Every row comes from one small tree of marks. The marks that hang from a mark follow it in brackets, in alphabetical order. Every link used is in the known rows. Which tree was each row made from?
In the rows, 128 means zero.
Known rows
derim{reku{bodib}}: [140 173 140 139 159 148  82 125 120 106 159 142 149 121  98 106 137 151
 119 155 125 128 146 133 146 126 166 135 115 100 139 125 124 165 124 133
 133 123 101 169 135 190 119  87 132 136 175 162  76 104  77 120 124 119
  57]
bodib{kipa reku}: [148 153 100 137 162  97 175 109 151 143 191 143 129 122 108 151 123 131
 150  93 146 124 134 142 136 120 174 152 138 140 183 144  96 121  97 145
 102 141 161  59 122 111 133 199 146 206 134 121  58  88 134 117 130 132
 106]
baziv{goke{geba} kagok keva{bodib}}: [139 139 127 129 131 157  92 179 110 174 112 153 117  41 154  61 106  85
 187 139 126 169 136  94 160 145 130 125 136 144 144 145  85 139 155 138
 118 123  86  95 178 117 123 187 122 120 164 117  88  96 117 126 119 130
 160]
baziv{bipe goke}: [ 93 155 117 123 152 117  96 123 120 130 153 122 107  78 133 111 147 110
 163 128 141 128 124 107 142 123 131 120 130 134 157 129  98 139 140 131
 125 122 179 104 122 103 142  99 147 252 133 139  91 123 111 122 124 124
  91]
bipe{keva}: [104 167 108 115 164 120 136 115 116 134 176 150  97 104 111 146 116 123
 128 128 140 138 150 138 150  97 145 135 117 110 125 120 100 134 112 133
 135 129 135 112 120 139 123  86 120 166 142 168  94 104 129 137 141 132
  95]
baziv{bipe goke kagok}: [124 168 119 110 151 138 119 149 119 134 140 130 106  59 143 113 140 103
 166 123 133 140 110  88 139 124 118 103 128 141 153 129  90 135 162 138
 126 130 166 123 136  88 139 120 122 229 152 135 103 103 128 120 120 100
 129]
baziv{bipe goke{geba} kagok}: [142 137 115 124 146 151 110 175 121 150 131 117 106  42 153 121 135  95
 200 146 133 141 115  87 144 128 126 103 135 163 163 130  84 132 161 141
 128 117 156  92 148 103 149 117 120 216 133 115 118 104 140 110 114  97
 142]
goke{baziv geba}: [111 136 122 116 173 118 104 144 139 119 148 122 114 108 130 150 128 145
 171 159 155 115 138 108 162 133 165 130 122 156 145 131 126 126 123 114
 132 138 167  79 131 193 151  96 135 161 134 104  98  93 107  93 122 104
  74]
kagok{baziv{goke keva{pakar}}}: [140 162 107 124 122 123  96 135  82 137 135 140 109 125 148  80 108 143
 123 129 153 168 145 129 140 162 134 154 134 138 147 119 102 114 134 126
 112 139  96  92 136 109 120 144 109 160 133 122  20 118  94 122 144 160
 113]
kagok{baziv}: [133 166  87 127 168 133  98 135 102 114 164 124 110 141 124 145 121 136
 111 138 122 128 140 143 133 133 171 140 124 142 148 131 107 132 132 121
 128 117 107 113 137 126 134 106 129 153 135 120  70  99  96 113 128 131
  82]
baziv{kagok keva{bodib{kipa}}}: [154 170 130 131 150 135 155 152 136 163 155 159 126  72 142  82 117  96
 154 111 134 161 148 115 152 145 140 153 136 141 124 159  81 123 120 146
 116 132  69 115 155 101 120 203 134  90 183 126  84  61 121 139 134 126
 178]
derim{reku{bodib{kipa}}}: [154 161 150 139 149 122 102 114 136 124 160 153 155 113  98  98 144 142
 138 141 124 123 139 142 145 131 170 157 120 119 146 137 105 137  93 144
 121 140  94 135 144 170 125 121 141 125 162 145  70  94  98 124 133 109
  76]
zomup{derim reku}: [ 91 165 164 129 130 158 119 147 112 101 172 143 119 158 104 109 136 152
 126 137 125 125 150 128 133 134 143 140 135  86 147 143 143 146 140 150
 125 105 126 129 169  95 126 116 162 186 131 128  68  96 148 130 133 133
  82]
kagok{baziv{keva}}: [133 179  89 128 143 143 103 136  96 133 170 115 104 142 137 124 111 134
 107 121 131 149 144 132 134 141 157 152 121 164 143 130 121 119 121 115
 112 125  77 109 134 123 125 127 124 155 141 119  60  84  91 129 131 135
 114]
goke{baziv{bipe keva} geba}: [125 169 135 125 151 129 121 145 134 149 152 106 114  97 147 131 123 149
 186 154 176 121 139  85 162 131 144 137 114 203 152 139 137 110 143 107
 116 148 123  66 123 146 146 118 118 187 141  86 103  66 100 100 113  83
 116]
zomup{derim gapud reku{bodib{kipa}}}: [ 94 132 183 125  96 161 131 125 120  96 141 163 133 173 101 104 151 136
 132 132 139 129 128 138 133 144 148 180 140  61 153 100 170 125 110 150
 119 160 109 148 170  71 123  80 146 110 129  90  69  68 144 125 137 134
 114]
baziv{goke{geba} kagok keva{pakar}}: [165 157 120 127 123 151 115 186 110 160 132 148 115  66 162  78 100 114
 185 136 151 182 137  95 154 142 119 143 136 150 136 133  86 116 145 151
 111 135 152  91 176 122 130 167 103 149 158 122  66 107 135 118 139 134
 146]
reku{bodib{kipa}}: [125 146 150 137 152 108 120 109 148 129 169 143 140 144 117 110 144  99
 138 126 123 132 133 138 147 142 177 150 126 109 149 121 116 129  92 126
 126 158 148 129 107 172 132  87 144 149 142 120  74  84 112 119 148 135
  96]
geba{goke{baziv{keva}}}: [ 85 138 153 117 164 127  74 121 111 137 159 131 118 114 131  89 124  94
 122 127 149 121 129  98 161 126 153 181 114 151 112 136 130 124 140 109
 129 161 120 137 181 163 125 114 146 162 137 120  76  84  83 120 130  99
  72]
zomup{gapud reku}: [ 95 151  96 112 127 149 154 129 101 112 155 153 103 112 108 137 138 164
 122 138 136 119 118 133 134 118 131 154 136  91 151 112 134 138 136 148
 119 116 157 151 165  74 126 151 122 167 159 120  86  87 140 126 115 117
 132]
pakar{bodib}: [109 158 109 140 178 122 112 149 124 120 160 150 121 110 116 140 141 115
 127 123 123 135 150 146 156 116 160 123 132 136 143 139 105 150 115 141
 135 105 154 131 158 154 119 148 143 118 137 138  90 115  96 119 122 156
 115]
keva{pakar{bodib}}: [142 166 119 145 165 109 147 159 114 104 159 168 130 109 121 134 131 133
 123 141 148 145 169 155 162 133 153 129 127 110 135 145 121 146 100 149
 134 106 168 121 142 148 120 166 118 103 153 145  63 116  95 117 138 173
 125]
zomup{derim gapud reku{bodib}}: [ 86 139 185 120 110 179  94 140 100  83 146 153 127 173  97 104 143 160
 115 141 141 129 130 129 131 145 141 160 140  52 154  84 180 152 141 147
 130 138 102 187 159  90 118  67 123 122 146 101  71  87 127 123 132 135
  98]
bodib{reku}: [135 169  93 133 179 129 164 123 123 133 182 135 117 125 110 159 117 123
 127 109 138 128 136 134 139 111 173 126 129 114 174 125 114 147 126 138
 116 126 158  76 125 136 120 194 139 213 139 135  57  98 114 121 122 135
  96]
keva{bodib{kipa{reku}} pakar}: [203 169 143 141 149 111 147 128 147 135 142 192 121 132 112  71 121 138
 153 172 144 129 172 144 156 159 160 139 115  57 148 173  95 130  87 165
 137  95 142  95 133 155 128 210 118  90 148 123  41  94 111 133 142 145
 109]
reku{bodib}: [106 152 144 137 161 133  75 117 131 111 165 144 128 146 114 120 134 118
 124 128 131 134 144 121 148 136 173 124 121  94 139 104 131 160 123 120
 137 129 139 159 109 193 131  74 139 148 153 138  75  95  91 118 140 142
  74]
goke{baziv{bipe keva{pakar}} geba}: [162 188 143 127 139 122 159 157 134 128 134 124 122 111 148 141 113 175
 187 166 197 141 159  89 168 155 128 147 114 187 139 140 144  95 136 120
 117 152 137  57 116 150 158 138 101 169 152  86  83  79 100 102 127 100
 123]
goke{baziv{kagok}}: [113 155 134 106 190 135 140 139 137 125 157 138 113  97 140 150 133 127
 150 141 139 127 123  97 154 126 145 130 123 143 128 122 126 137 134 127
 132 146 156 166 147 157 134 102 118 135 175 126 112  88 124 100 131 107
 121]
pakar{bodib{kipa reku}}: [134 137 106 146 172 101 189 120 145 149 176 169 137 110 104 135 133 109
 143  85 143 131 144 159 145 115 178 141 132 144 177 155 100 130  84 149
 108 139 132  56 148 113 113 229 149 144 137 120  66 104 129 118 126 157
 133]

Write each row's tree
[118 159 116 129 125 133  81 147 120 156 140 116 112  79 143 103 134 116
 191 128 151 149 128  84 146 129 119 131 133 181 169 135 101 116 151 125
 108 136 148  60 138 111 143 135 129 235 119 112  95 104 105 117 117 116
 133] => baziv{bipe goke{geba} keva}
[178 170 113 154 167 112 202 139 125 117 166 168 134 115 111 143 115 140
 127 112 161 147 158 155 159 126 166 135 129 101 172 137 130 155 101 156
 117 117 137  87 131 126 113 223 118 128 155 137  44 117 104 116 131 174
 128] => keva{pakar{bodib{reku}}}
[ 94 138 155 119 171 109  94 111 122 110 142 111 128 100 128 130 143  83
 146 145 155 101 122 106 159 127 149 158 110 150 130 135 145 133 152 115
 142 140 140 134 157 134 148  85 152 202 129 112  98  99  94 113 119  82
  60] => geba{goke{baziv{bipe}}}
[117 110  85 126 146 131  64 153  91 138 133 125 106  89 145 120 121 118
 162 146 123 144 119 126 136 136 163 126 137 146 176 134  95 126 149 121
 118 121 101  66 155 130 144 107 124 176 102 112  63 121 101 102 119 138
  81] => kagok{baziv{goke{geba}}}
[138 147 143 101 169 141 169 147 139 147 131 128 107  64 148 175 118 123
 196 169 168 135 132  79 168 108 127 118 117 181 131 131 131 117 154 122
 138 153 102  85 133 132 145  74  85 157 148 105 145  71 154 106 124  61
 111] => goke{baziv{bipe{keva} kagok} geba}
[168 164 139 120 155 144 155 178 124 144 129 148 123 107 167 126 100 150
 179 157 176 153 149  88 168 148 136 150 123 171 116 135 129 108 142 136
 120 154 139 107 137 166 136 170  92 108 174  98  81  75 126  99 132 106
 142] => goke{baziv{kagok keva{pakar}} geba}
[144 141 120 127 126 108 143 134 116 133 125 149 119  74 135 116 117 122
 193 153 177 164 147 111 158 125 115 126 134 128 146 128 104 115 145 144
 132 131 160  43 139 105 146  93  97 204 123 131  88 124 142 132 145 113
 102] => baziv{bipe{keva{pakar}} goke{geba}}
[154 170 123 120 160 186  56 140  96  93 142 125 129  94  90 144 145 195
 116 154 140 110 137 129 131 104 137 159 131  84 139 121 113 131  96 157
 124 129 128 134 185  90 122 104 147 123 151 129  65 104  93 127 109 138
 103] => zomup{derim{reku} gapud}
[144 149 140 114 175 145 152 161 143 137 137 115 108  84 158 168 133 126
 195 164 158 125 125  84 160 128 141 112 116 192 145 134 126 130 159 124
 131 130 146  95 143 140 157 106 112 172 160  93 133  78 132  95 113  72
 125] => goke{baziv{bipe kagok} geba}
[ 92 163 167 123 158 121  80 113 116 132 148 112 120 100 136  99 131  87
 137 126 165 120 126  86 163 129 136 169 105 181 124 143 151 117 151 110
 126 157 113 119 163 131 137 109 141 198 134 111  97  83  81 122 120  83
  94] => geba{goke{baziv{bipe keva}}}
[165 154 125 157 157  89 222 135 145 133 164 183 142 118 122 127 123 128
 142  99 158 144 155 166 155 125 164 150 139 118 168 152 107 123  75 163
 108 132 150  49 146 123 117 232 138 125 141 124  36 110 129 116 137 173
 131] => keva{pakar{bodib{kipa reku}}}
[155 149 160 131 139 187  30 134 104  88 135 135 141 118  88 125 148 181
 112 152 139 119 140 128 138 122 150 156 125  59 139  89 140 143 109 148
 128 139  91 171 172 134 117  48 133  87 157 122  57  96  76 123 115 139
  90] => zomup{derim{reku{bodib}} gapud}
[109 138 103 126 132 127  58 160 109 155 147 134 111  86 140  88 125 117
 178 128 136 155 129  98 142 128 146 140 135 156 152 121  85 125 141 122
 110 142 133  75 164 132 133 140 139 196 128 134  77 107 111 116 126 135
 121] => baziv{goke{geba} keva}
[ 81 148 140 115 126 182 114 142  97  92 151 144 108 137 105 133 138 172
 121 133 138 116 131 132 130 123 132 159 135  73 146 112 158 136 131 153
 122 119 140 146 184  59 122 100 145 149 135 102  69  90 139 127 123 131
 114] => zomup{derim gapud reku}
[158 187 116 136 143 149 137 140 106 135 144 124 119 128 144 107 111 131
 126 141 144 157 160 118 147 171 142 133 122 158 153 146 122 127 147 120
 123 104   4  89 121  90 125 134 119 143 151 104  77  75  65 135 119 131
 141] => kagok{baziv{bipe keva{bodib}}}
[130 148 103 126 111 139  64 155  91 149 125 110 101  96 158  93 116 117
 172 137 150 158 124 104 135 149 135 135 131 203 172 135  97 101 160 116
 111 135  60  35 143  92 139 105 113 222 107  94  81  97  96 108 117 109
 120] => kagok{baziv{bipe goke{geba} keva}}
[117 149 128 121 158 130  92 143 129 143 159 131 111 111 135 143 120 147
 170 145 163 131 147  97 161 133 156 151 124 179 142 131 126 110 127 110
 116 151 129  85 148 196 139 115 124 150 141 103  86  77 102  99 121 105
 102] => goke{baziv{keva} geba}
[125 136 126 109 145 140 147 150 117 166 126 132 100  38 153 121 118 101
 201 150 145 166 119  91 151 104 110 106 135 158 146 127  80 126 158 140
 126 133 119  81 145  84 135  92 104 202 126 135 129 103 168 125 131  90
 128] => baziv{bipe{keva} goke{geba} kagok}
[145 139 128 134 172 118 110 124 138 149 148 174 112 128 112  91 144 105
 144 137 114 116 153 149 148 115 160 138 110 120 162 143  76 127  85 158
 126  98 139 100 163 149 113 173 151  93 119 124  85 101 120 110 124 142
 115] => pakar{bodib{kipa{reku}}}
[118 168 145 106 170 144 134 136 129 143 156 133 106  95 151 128 122 138
 149 124 147 142 136  84 156 127 142 144 116 171 115 128 126 129 136 121
 121 163 125 147 144 146 124 122 112 140 173 126  97  68 117 109 126 108
 138] => goke{baziv{kagok keva}}
[188 219 126 126 136 150 175 168 124 140 149 129 113  98 154 120 112 143
 151 124 165 164 153 102 152 147 108 138 124 167 127 138 111 118 149 146
 117 123 142 118 121  99 130 167 100 180 189 118  80  79 120 130 137 114
 164] => baziv{bipe kagok keva{pakar}}
[154 150 159 130 131 166  62 126 123  94 137 144 149 122  91 115 155 164
 128 141 141 121 130 131 137 125 147 177 135  80 149 110 131 119  82 153
 124 162 102 135 172 108 121  82 152  79 145 106  54  92  98 119 129 132
  94] => zomup{derim{reku{bodib{kipa}}} gapud}
[166 164 154 135 149 122 155 165 132 137 125 156 132 101 143 100  99 160
 171 173 185 148 182 102 178 179 151 151 123 135 130 152 140 124 126 124
 126 138  95  67 134 175 137 175 104  91 171  97  61  84  85 116 131 124
 120] => goke{baziv{keva{bodib pakar}} geba}
[133 166 118 125 173 120 200 106 131 152 162 173 121  96 105 134 100 126
 133 116 150 142 156 138 157 116 163 125 129  72 165 150 103 157 119 136
 123 122  74  94 124 108 104 183 108 143 162 151  72  99 127 138 135 146
 113] => bipe{keva{bodib{reku}}}
[118 124 103 121 136 120 113 124  94 154 112 128 101  89 144 119 117 102
 169 161 146 161 131 114 142 125 137 115 128 157 166 132  96 107 152 119
 127 129  52  36 137  77 140  72  95 201  94 114 102 115 124 119 130 115
  84] => kagok{baziv{bipe{keva} goke{geba}}}
[117 157 135 118 137 152 101 153 115 166 137 160 110  56 152  42 120  86
 156 126 124 164 132  99 155 152 127 128 140 117 128 140  84 150 155 137
 118 123  82 149 181  96 107 179 119 129 183 137  84  98  98 139 123 141
 163] => baziv{goke kagok keva{bodib}}
[129 183 114 106 165 139 186 131 129 146 153 137 104  74 133 152 120 120
 150 127 145 153 138 104 147 106 116 113 115 140 123 125 105 132 143 137
 133 132 113 127 129 100 126  75  99 185 159 147 131  84 151 134 133 102
 125] => baziv{bipe{keva} kagok}
[141 168 125 133 163 107 165 134 120 121 150 191 129 100 117 137 120 123
 119 131 157 164 176 157 167 113 139 144 127  94 118 135 118 146  97 149
 138 128 131 104 142 133 109 114  94  97 149 161  82 117 120 131 153 168
 122] => bipe{keva{pakar{bodib}}}
[179 173 128 149 150  90 172 145 141 129 159 176 149 111 123  94 125 137
 144 145 147 147 166 156 161 175 148 143 134  84 137 164 103 128  85 150
 129 113 150  82 127 131 139 181 129  99 169 127  42 100 102 135 147 158
 111] => keva{bodib{kipa} pakar}
[151 154 152 121 160 153 151 174 131 159 125 152 115  70 156 112 107 121
 175 161 154 144 152  87 172 150 145 126 124 166 127 152 125 139 151 124
 125 135  61 113 163 151 126 173 106  79 181  95 104  65 108 114 116 100
 150] => goke{baziv{kagok keva{bodib}} geba}
[110 166 103 120 121 132 107 124  91 142 143 116  97 104 150  88 128 122
 139 118 145 152 121 113 132 146 131 143 130 176 162 130 106 110 157 115
 110 142  60  88 136  75 130 111 131 226 116 118  77 101  88 122 123 128
 123] => kagok{baziv{bipe goke keva}}
